Each row comes from the steps of one path. Every step used is in the known rows, and no mark comes twice. Write the path behind each row, first mark first.
In the rows, 128 means zero.
Known rows
H E A: [111 135 127 106 136 145 130 141 177 120  98 149 116 105 150 111 128 132
  86 171  68 106 122 117  95 114 130 149  85  82 118 159 118  97 125 116
 100 102 134  97 108 142 125 162 139 113 159  98 115]
K P C T: [ 79  95 137 133 115 161 128  87  91 168 150 110 162  77 139 116  91 120
 119  69 177 132 156 121 154 114 145 141 153 153 143 123 140 172 165 133
  94 163 119 117 121  86 130 100 130 158 111 122  93]
U B M: [148 100  80 149 147 107  86 116  67 154 179 111 108 174 143 116 131 102
 154 119 152 145 106  99  70 119 136 116 174 205 115  92 120 130 112 115
  68 163 124 171 129 152 148 146 102 128 130 166 168]
H V: [132 115 133 104 144 129 127 127 154 126 139 121 125 127 119 106 142 137
 120 118 102 120 121 138 149 150 142 126  79 113 136 126 112 106 108 126
 150 135 141 145 130 140 132 143 124 120 154 102 136]
V H Z P C T: [ 71  65 148  91 150 155 119  87 127 137 120 153 129  58 128  89 113 132
  80  86 128 130 154 131 178 140 140 147  81  93 154 124 105 134 145 116
 106 163 129 133 140 110 125 114 116 132 127  68 102]
M B: [130 109 115 137 143 117 113 127 110 152 145 123 108 159 130 132 132 119
 144 121 139 125 118 119  94 126 136 118 146 166 103 115 105 116 118 111
 106 148 123 152 131 138 142 129 120 141 133 148 153]
A E H: [138 134 151 104 111 153 122 133 171 109 136 144  92 133 110 116 174 128
 114 178  82 106 112 147 112 160 145 142  71  58 127 128  97  78 112 116
 139 119 112 102 126 156 152 117 154 104 128 124 122]
M B U: [148  92  90 153 146 122  95 127  96 167 167 125  98 172 135 134 132 117
 155 111 153 133  95 108  72 120 146 100 165 198  86  91  94 116 107 105
  90 173 127 172 137 154 159 141 116 151 136 158 179]
V H Z P K N D: [119  68 148  82 134 156 129  77 180 115 117 150 189  48 167 131  97 213
 131  44  77 178 143 180 221 159 158 122  58 109 156  89 195 181 171 159
 106 132 124  59 144 194 108 106 132  86 150  28 109]
C R M B U: [151  96  99 160 147 126 101 124  40 199 194 102  98 199 134 161 130  96
 161 114 173 135 105  87  45  87 159  95 179 244  74  83  79  85 101  87
  84 213 132 187 139 171 163 122  91 151 111 171 201]
K N: [127 119 132 133 115 133 125 107 131 143 130 123 154 114 146 141 104 153
 145 100 133 149 126 134 146 128 131 127 126 144 127 101 162 159 147 144
 121 125 124 105 121 144 127 117 136 115 126 119 128]
J C R: [106 154 153 137 136 152 139 132  52 146 146 111 129 107 119 164 113 142
 145 127 154 120 151 110 118  91 136 160 138 157 151 144 116 107 125 120
 127 151 133 139 116 150 122  96 104 139  78 130 122]
Y T C R M B: [116 110 118 152 126 105 120 104  23 189 180  91 101 168 112 165 121  61
 162 141 224 127 134  69  64  87 137 129 194 221  86  75  78  64 122 106
  80 211 159 158 154 175 148  99  77 147  99 185 170]
X C: [ 99 140 140 140 151 133 129 123  85 136 133 129 117 107 125 124 134 129
 138 137 131 120 140 119 121 126 128 159 129 147 142 138 113 132 121 133
 141 129 127 142 125 126 120 103 106 131  82 126 115]
Y T: [122 128 119 131 113 118 118 115 112 139 122 125 119 112 116 139 122  98
 142 135 179 122 131 108 137 129 119 144 151 132 128 103 130 125 148 131
 119 140 152 135 135 133 138 127 120 122 129 160 127]
H Z: [135 103 143 105 151 135 138 119 154 106 121 154 122 121 132 117 142 140
 114 131  95 124 126 154 145 146 132 133  85  93 138 123 122 108 118 129
 142 126 137 133 131 137 125 127 125 112 131 101 112]
X C R: [ 99 154 150 140 146 143 143 129  61 144 142 112 126 104 123 155 117 129
 146 132 149 120 151 114 103  96 133 172 132 167 145 134 112 116 124 118
 134 149 126 134 112 148 126  92  99 133  68 133 119]
N K P C X: [ 94 131 165  94 120 160 141  85  85 143 151 110 170  62 155 113  80 146
 148  63 157 154 166 146 150 134 163 136 135 165 153 125 180 181 170 176
 112 147 113  62 119 126 101  91 115 157 106 104  86]
D N K P: [142  97 139  98 113 154 151  77 155 149 166 122 191  83 153 141  88 188
 163  68 107 180 149 174 186 153 173 121 131 156 140 107 218 187 178 203
 118 146 121  59 133 153 113  79 136 133 115 108  91]
A E: [131 147 133 111 119 141 139 137 156 122 133 136 118 120 120 124 140 134
 119 166  97 112 118 137 108 151 139 141 103  91 121 126 109  99 122 112
 132 128 122 106 117 143 136 124 141 113 136 139 127]
Z H E: [119 114 132  92 135 150 122 121 160 105 104 145 125 109 146 107 133 145
  81 145  66 120 132 136 124 114 131 152  78  96 121 147 113 101 108 100
 133 109 128 129 128 122 137 166 124 105 177  84 129]
T C R M: [117 129 140 141 122 123 144 114  43 160 171  96 127 152 119 156 120  89
 136 143 180 134 143  88  88  85 138 128 162 186 109 104  98  75 116 119
 107 190 148 129 148 165 127  97  86 141  89 143 148]
J C X: [ 89 160 170 131 135 135 123 131  43 153 131 127 116  84 134 129 113 142
 144 138 168 124 143 109 113 129 134 163 144 149 145 148 119 118 129 138
 133 134 148 127 115 144  97 103  99 134  86 124 124]
K N D: [130 121 131 133 110 144 124  96 131 145 136 126 186  91 166 158  88 177
 158  85 131 156 124 139 171 135 151 120 134 158 133  89 196 174 166 166
 121 148 125  76 113 170 127 108 140 101 130 120 136]
P Z: [114 127 142 120 132 170 105 140 136 130 122 140 145 118 140 116 117 173
 117  99 123 111 129 141 142 154 118 127 110 119 136 139 120 125 110 113
 135 133 131 140 150 134 110 134 126 133 138 107 107]
X C P K: [ 86 137 154 118 144 128 104 119  83 123 119 120 147  79 143 133 123 150
 137 103 135 131 147 133 154 132 148 157 133 148 135 121 133 173 128 123
 142 138 126 103 151 121  94  89  94 132  78  88  89]
Z P C: [ 88 112 142 107 141 158 135 103 118 114 123 128 134  90 130  91 123 109
 106  88 126 130 168 129 161 133 136 127 107 126 160 124 134 175 150 124
 106 153  99 112 147 111 112 122 126 151 110  89 106]
X C T Y: [ 70 124 137 151 125 122 104 106  55 185 128 125 120  74 109 152 121  88
 139 146 230 123 126  71 128 118 118 182 178 155 125 115  94 110 159 121
 113 172 166 168 124 113 135  93  95 134  90 163 122]
Z H V: [130 105 136  84 150 142 127 119 163 113 130 126 124 117 123  99 150 148
  96 116  71 123 124 149 156 156 143 142  53  99 124 131  98  90  94 109
 168 130 135 152 136 139 142 160 125 101 178  78 149]
A E H Z P: [126  89 174  72 142 154 144 120 206  89 126 178  84 104 112  88 188 138
  82 164  44 130 142 175 151 191 143 148  21  18 151 122 106  88 123 117
 130 127 113 106 147 166 121 112 149  90 120  66 110]
N D: [131 128 127 128 122 139 127 115 129 132 133 130 163 105 151 146 109 154
 143 110 127 137 126 133 155 133 148 122 137 144 135 113 165 145 150 151
 127 150 127  98 121 156 129 118 134 112 132 128 136]
P Z H E A: [101 126 141  82 144 187 112 141 192 111  86 164 128  88 163  94 128 174
  55 150  36  97 125 137 111 138 124 164  50  64 115 172 100  80  99  88
 121 102 131 114 129 146 121 180 138  99 187  61 110]
B U: [146 109 102 145 133 131 108 128 112 144 152 129 117 144 132 131 129 125
 140 118 142 135 106 116 103 123 138 109 149 165 108 102 115 127 116 120
 110 156 131 150 134 144 146 140 123 140 131 140 156]
D N: [134 124 131 128 125 142 129 106 133 139 130 133 153 105 145 135 109 154
 148 115 126 134 124 134 149 143 149 130 139 150 128 104 155 152 148 152
 134 145 138  98 130 154 127 109 130 121 117 128 123]
H Z P C R M B U: [126  65 120 126 174 153 115  99  54 173 185 121  97 166 139 124 137  91
 133  87 147 135 133 107  83 106 168  97 130 215 107  76  80 105 111  85
  76 229 117 178 156 166 147 116  88 157  99 120 173]
P C: [102 131 129 120 135 156 125 106 102 117 125 116 142 110 135 109 114 110
 124  93 141 109 143 122 142 114 138 123 127 144 147 125 127 157 136 126
 124 144 108 117 131 104 133 127 125 155 120 119 106]
A E H Z P C: [101  98 172  69 147 182 141 100 173  82 124 162 102  89 120  72 168 119
  84 129  64 110 154 165 162 172 154 142  28  43 167 120 105 120 130 116
 126 144  93  95 146 139 128 112 144 120 113  63  90]
D N K P Z: [127  99 153  93 118 193 127  93 160 149 156 135 202  77 163 128  80 228
 148  46 104 158 149 182 194 176 158 121 113 144 147 120 201 178 155 180
 127 150 125  79 155 157  97  89 134 138 127  88  74]
U B: [137 112 105 135 140 120 105 129 104 147 149 126 116 151 139 120 133 124
 145 121 141 130 117 115 103 127 129 120 145 168 119 106 124 130 117 123
  94 148 125 152 130 141 141 137 113 132 135 148 150]
X C P Z: [ 80 140 167 115 149 156  77 140  94 139 121 144 141  86 146 119 114 183
 113 118 123 110 142 138 147 163 135 157 121 136 133 135 113 135 101 113
 169 157 134 145 159 117  79  96  94 127  80  99  93]
J C P Z: [ 85 140 169 113 139 163  73 142  86 141 125 143 142  90 143 126 110 193
 112 114 127 109 141 136 160 159 137 147 125 127 139 144 117 126 102 114
 163 160 140 150 162 118  76 100  99 132  89  97  94]
X C R M B: [112 121 133 154 160 126 121 119  17 195 177  98 100 174 128 158 133  94
 159 131 164 123 137  89  57  87 150 133 162 230 101 115  78  83 106  94
 109 194 129 179 132 156 142  90  77 144  72 162 169]

Write each row's path
[120  86 152  71 143 182 118 117 183 124 142 130 153  99 136  85 131 198
  87  73  56 128 142 182 177 179 144 138  38  97 136 141 114 105  95 111
 162 130 131 153 157 137 117 151 130 108 182  49 116]
K P Z H V
[107 113 145  85 137 183 103 130 167 105  99 156 139 101 156  97 124 182
  71 120  61 106 133 147 136 135 122 151  63  89 128 155 106  99  94  87
 139 114 129 141 147 128 124 171 123 110 184  66 112]
P Z H E
[112 101 144 116 114 155 136  84 145 131 127 126 198  62 171 146  94 186
 154  46 125 178 149 151 204 145 152 123 113 147 151  85 212 216 186 160
  92 145 114  49 139 183 108 102 140 107 130  69 116]
Z P K N D
[ 95 130 138 120 107  88  97 112  89 130 131 124 125  87 114 139 111 102
 127 159 196 133 139 102 141 139 132 155 178 136 108  77 120 115 135 143
 131 174 166 106 164 132 100  98  92 126  96 145 114]
Y T C P
[105 125 121 135 107 106 129 104  95 127 137 120 120 100 105 133 117  86
 142 150 208 127 137  93 130 126 112 152 169 135 121  88 114 105 140 148
 103 154 167 112 155 151 129 116 106 137 118 155 117]
Y T C
[143 122 134 103 125 148 139  87 138 138 145 133 176  93 151 149  97 173
 166  94 121 157 126 143 178 151 165 124 134 153 133 104 195 167 160 189
 135 154 131  66 131 166 128  95 127 128 119 125 110]
D N K
[ 92 119 159  89 130 154  87 125 126 111 119 144 146  86 141 110 114 179
  79 122 110 125 139 144 154 166 130 157 108 110 107 119 100  98  90 104
 163 157 141 126 179 133  95 128 103 114 136  75 114]
T C P Z H
[ 85 115 157  78 130 159  87 125 147 101 106 154 142  79 153  99 115 178
  63 141  83 113 140 137 139 142 130 163  87  93 113 132 100  90  86  97
 146 141 145 118 170 129  97 150 100 114 160  59 103]
T C P Z H E
[ 84 129 151 112 112 134  76 124 102 131 125 137 142  81 129 126 101 149
 115 128 184 116 139 117 156 163 121 152 155 127 117  93 114 114 117 125
 138 175 166 121 182 137  86 107  94 132 109 123  94]
Y T C P Z
[100 118 150 120 139 158 141 103  51 157 157 100 132 132 130 131 122  86
 117  99 152 133 171 103 120  92 152 120 129 182 139 115 114 128 139 103
 103 197 112 133 146 136 120  99  97 147  83 112 137]
Z P C R M
[ 86 153 159 116 130 148 123 112  67 133 121 118 137  84 145 107 101 115
 132 101 172 115 145 113 118 124 141 143 139 157 142 127 125 150 142 131
 124 143 125 100 116 122 112 120 110 150 110 120 113]
P C X
[117  83 154 100 131 161 144  79 163 116 122 145 194  57 174 138 104 193
 143  48 101 175 147 171 217 159 155 127  82 122 160  82 207 201 179 159
 101 141 121  53 140 191 105 100 138  94 131  49 105]
H Z P K N D
[108  94 148  80 128 190 113 120 180 115 116 148 154  91 160  93 115 195
  72  99  52 125 149 169 145 139 131 149  63  93 133 157 128 117 109 101
 127 110 123 130 149 121 113 157 129 113 181  55  97]
K P Z H E
[126  92 154  73 125 202 126  87 169 134 144 141 194  68 165 120  92 231
 119  51  72 160 149 189 197 179 158 139  88 130 132 125 181 156 138 157
 146 143 121  89 159 155 110 110 134 115 151  67  92]
D N K P Z H
[119  84 156  93 156 135 149 116 170 105 120 165 112 100 127  98 151 138
  94 125  82 148 155 160 165 165 130 136  66  76 153 122 130 129 136 127
 121 135 127 127 148 143 101 121 127 109 121  70 115]
H Z P
[116  96 150  92 127 187 118 118 161 126 131 137 158  97 148 104 116 196
  90  77  77 139 151 178 159 162 131 142  83 110 129 145 130 127 114 111
 140 123 117 137 157 125 110 136 135 116 159  69 107]
K P Z H
[ 93 147 158 129 117 110 134 121  74 135 136 124 123  88 128 120 108 117
 136 147 189 136 138 105 100 134 123 156 159 146 120 113 114 106 130 148
 114 142 157  90 132 161 101 111 100 138 107 125 125]
T C X
[123 117 133 127 109 155 128  88 131 134 129 117 205  77 175 161  86 186
 169  50 137 161 128 145 189 131 153 119 129 161 141  86 205 203 174 161
 105 138 120  53 125 178 125 106 138 109 136  93 116]
P K N D
[ 97 117 149 120 105 120 109  93 108 125 129 112 178  75 151 145  91 162
 147  82 161 163 138 133 171 133 142 137 145 152 119  75 166 183 148 148
 112 143 135  56 158 152  96  92 109 126 107  82  97]
T C P K N
[130  81 156  54 140 197 126  85 191 133 155 133 189  71 154 101 107 234
 116  47  51 150 141 195 215 197 172 136  44 116 140 121 164 135 120 157
 167 150 134 106 158 167 116 126 129 108 175  47 102]
D N K P Z H V
[115 121 145 117 108 141 104  91 124 136 125 118 208  66 180 166  80 194
 159  60 136 165 131 149 198 140 167 124 138 163 130  75 209 207 171 158
 124 154 125  47 134 166 105  92 127 102 120  88 112]
C P K N D
[104 109 135 114 124 164 138  93 118 128 145 108 161  98 139 104 103 128
 125  66 129 133 162 148 154 119 149 119 125 148 154 127 154 179 154 145
 109 139  98 105 133  96 119 110 133 158 116 104  87]
K P C
[125  89 172  81 117 180 141  82 197 101 128 158 167  60 161 128 137 194
 132  87  65 158 135 185 204 184 168 137  38  66 158  81 183 163 166 151
 110 135 108  32 137 213 124  93 158  77 132  47 100]
A E H Z P K N D
[ 81 124 145 153 128 141 118 116  53 178 142 128 126  89 124 142 114 133
 131 127 184 121 135  91 139 115 128 165 160 140 138 144 108 119 134 123
 116 158 151 157 117 115 128  99 112 140  91 139 119]
J C T
[139 119 154  82 127 152 122 132 192 109 145 135  94 131 103  95 183 136
 108 163  61  99 108 155 135 178 158 138  27  48 134 126  84  61  94 115
 160 126 125 121 128 165 155 134 147  98 154  98 130]
A E H V
[ 81 114 151  81 119 152  79 116 135 108 102 151 135  68 144 106 111 157
  72 146 121 109 142 123 146 142 124 174 105  95 112 114 100  87 102 100
 140 150 162 122 176 134 104 148  94 110 161  83 101]
Y T C P Z H E
[ 77 117 132 139 126 155 117  99  77 158 132 119 147  89 135 120 102 104
 119  93 189 112 137  96 144 110 135 144 154 148 136 121 116 153 147 117
 108 168 127 128 119  94 143 116 122 157 115 136 109]
P C T
[111 107 137  94 123 169 145  76 123 127 158 108 180  86 146 116  91 145
 143  49 125 152 165 157 178 126 164 115 122 153 159 124 187 192 166 176
 110 148  95  76 134 109 121  96 130 164 116 101  76]
N K P C
[ 81 102 174  70 156 148 124 102 118 114 108 153 120  53 137  76 112 142
  94  96 111 134 162 149 151 153 144 145  66 102 160 129 116 130 141 129
 123 139 127 104 137 138  94 118 104 126 122  52 107]
V H Z P C X
[123 111 149 108 123 179 151  64  58 176 187  86 189 110 155 156  81 136
 163  56 149 157 165 131 151  97 189 112 148 220 138  98 180 161 166 165
 111 207 115  79 137 154 125  63 101 153  80 123 108]
D N K P C R M
[ 94 126 158 121 120 140 100 102  83 141 124 115 172  72 157 153  96 183
 152  75 144 153 142 136 182 129 151 144 133 155 137 103 171 192 149 141
 128 137 128  86 144 138  93  86 109 123  89  80  95]
J C P K N
[122 102 150  93 120 183 125 109 156 140 156 132 183  94 151 123  95 208
 134  55 106 154 151 177 180 165 142 120 105 128 148 137 181 160 141 162
 122 137 118 100 154 138  98 104 132 143 133  89  77]
N K P Z
[118  72 170  92 129 161 135  86 177 101 117 150 142  84 146 113 146 167
 125  70  89 167 148 175 197 162 141 135  44  80 158  95 165 175 153 139
 104 113 111  74 155 177 116 105 143 101 122  32  91]
E H Z P K N
[ 95  77 148  69 163 157 129  94 156  95 112 154 124  78 127  75 128 138
  84  86  77 131 161 159 180 147 142 127  48  85 166 127 117 138 136 124
 122 140 110 123 153 123 112 125 118 130 132  47  98]
V H Z P C
[118  89 173  71 138 166 148 112 197  79 119 161 111  89 124  94 180 149
  99 121  57 134 146 179 170 182 146 146  23  30 159 120 119 126 132 112
 111 115 110  78 158 174 120 111 146 103 129  41  87]
A E H Z P K
[123  75 168  93 125 170 133  76 177 105 123 152 173  66 166 131 129 190
 138  58  88 170 142 178 219 167 161 129  56  95 163  83 198 184 171 161
 107 136 112  49 146 202 119  96 149  87 127  39 100]
E H Z P K N D
[115 104 148 113 120 176 117 126 152 141 143 132 164 105 144 111 106 191
 117  73 111 134 149 169 154 158 128 123 108 125 143 140 147 148 130 130
 120 129 122 129 154 126  97 117 135 138 133  93  88]
K P Z
[111 134 140 130 134 157 133 106  37 159 158  90 139 148 134 144 114  86
 133 103 164 116 150  96 104  76 153 116 145 196 129 117 108 114 127 104
 116 191 119 138 133 131 137 103  95 151  91 138 137]
P C R M
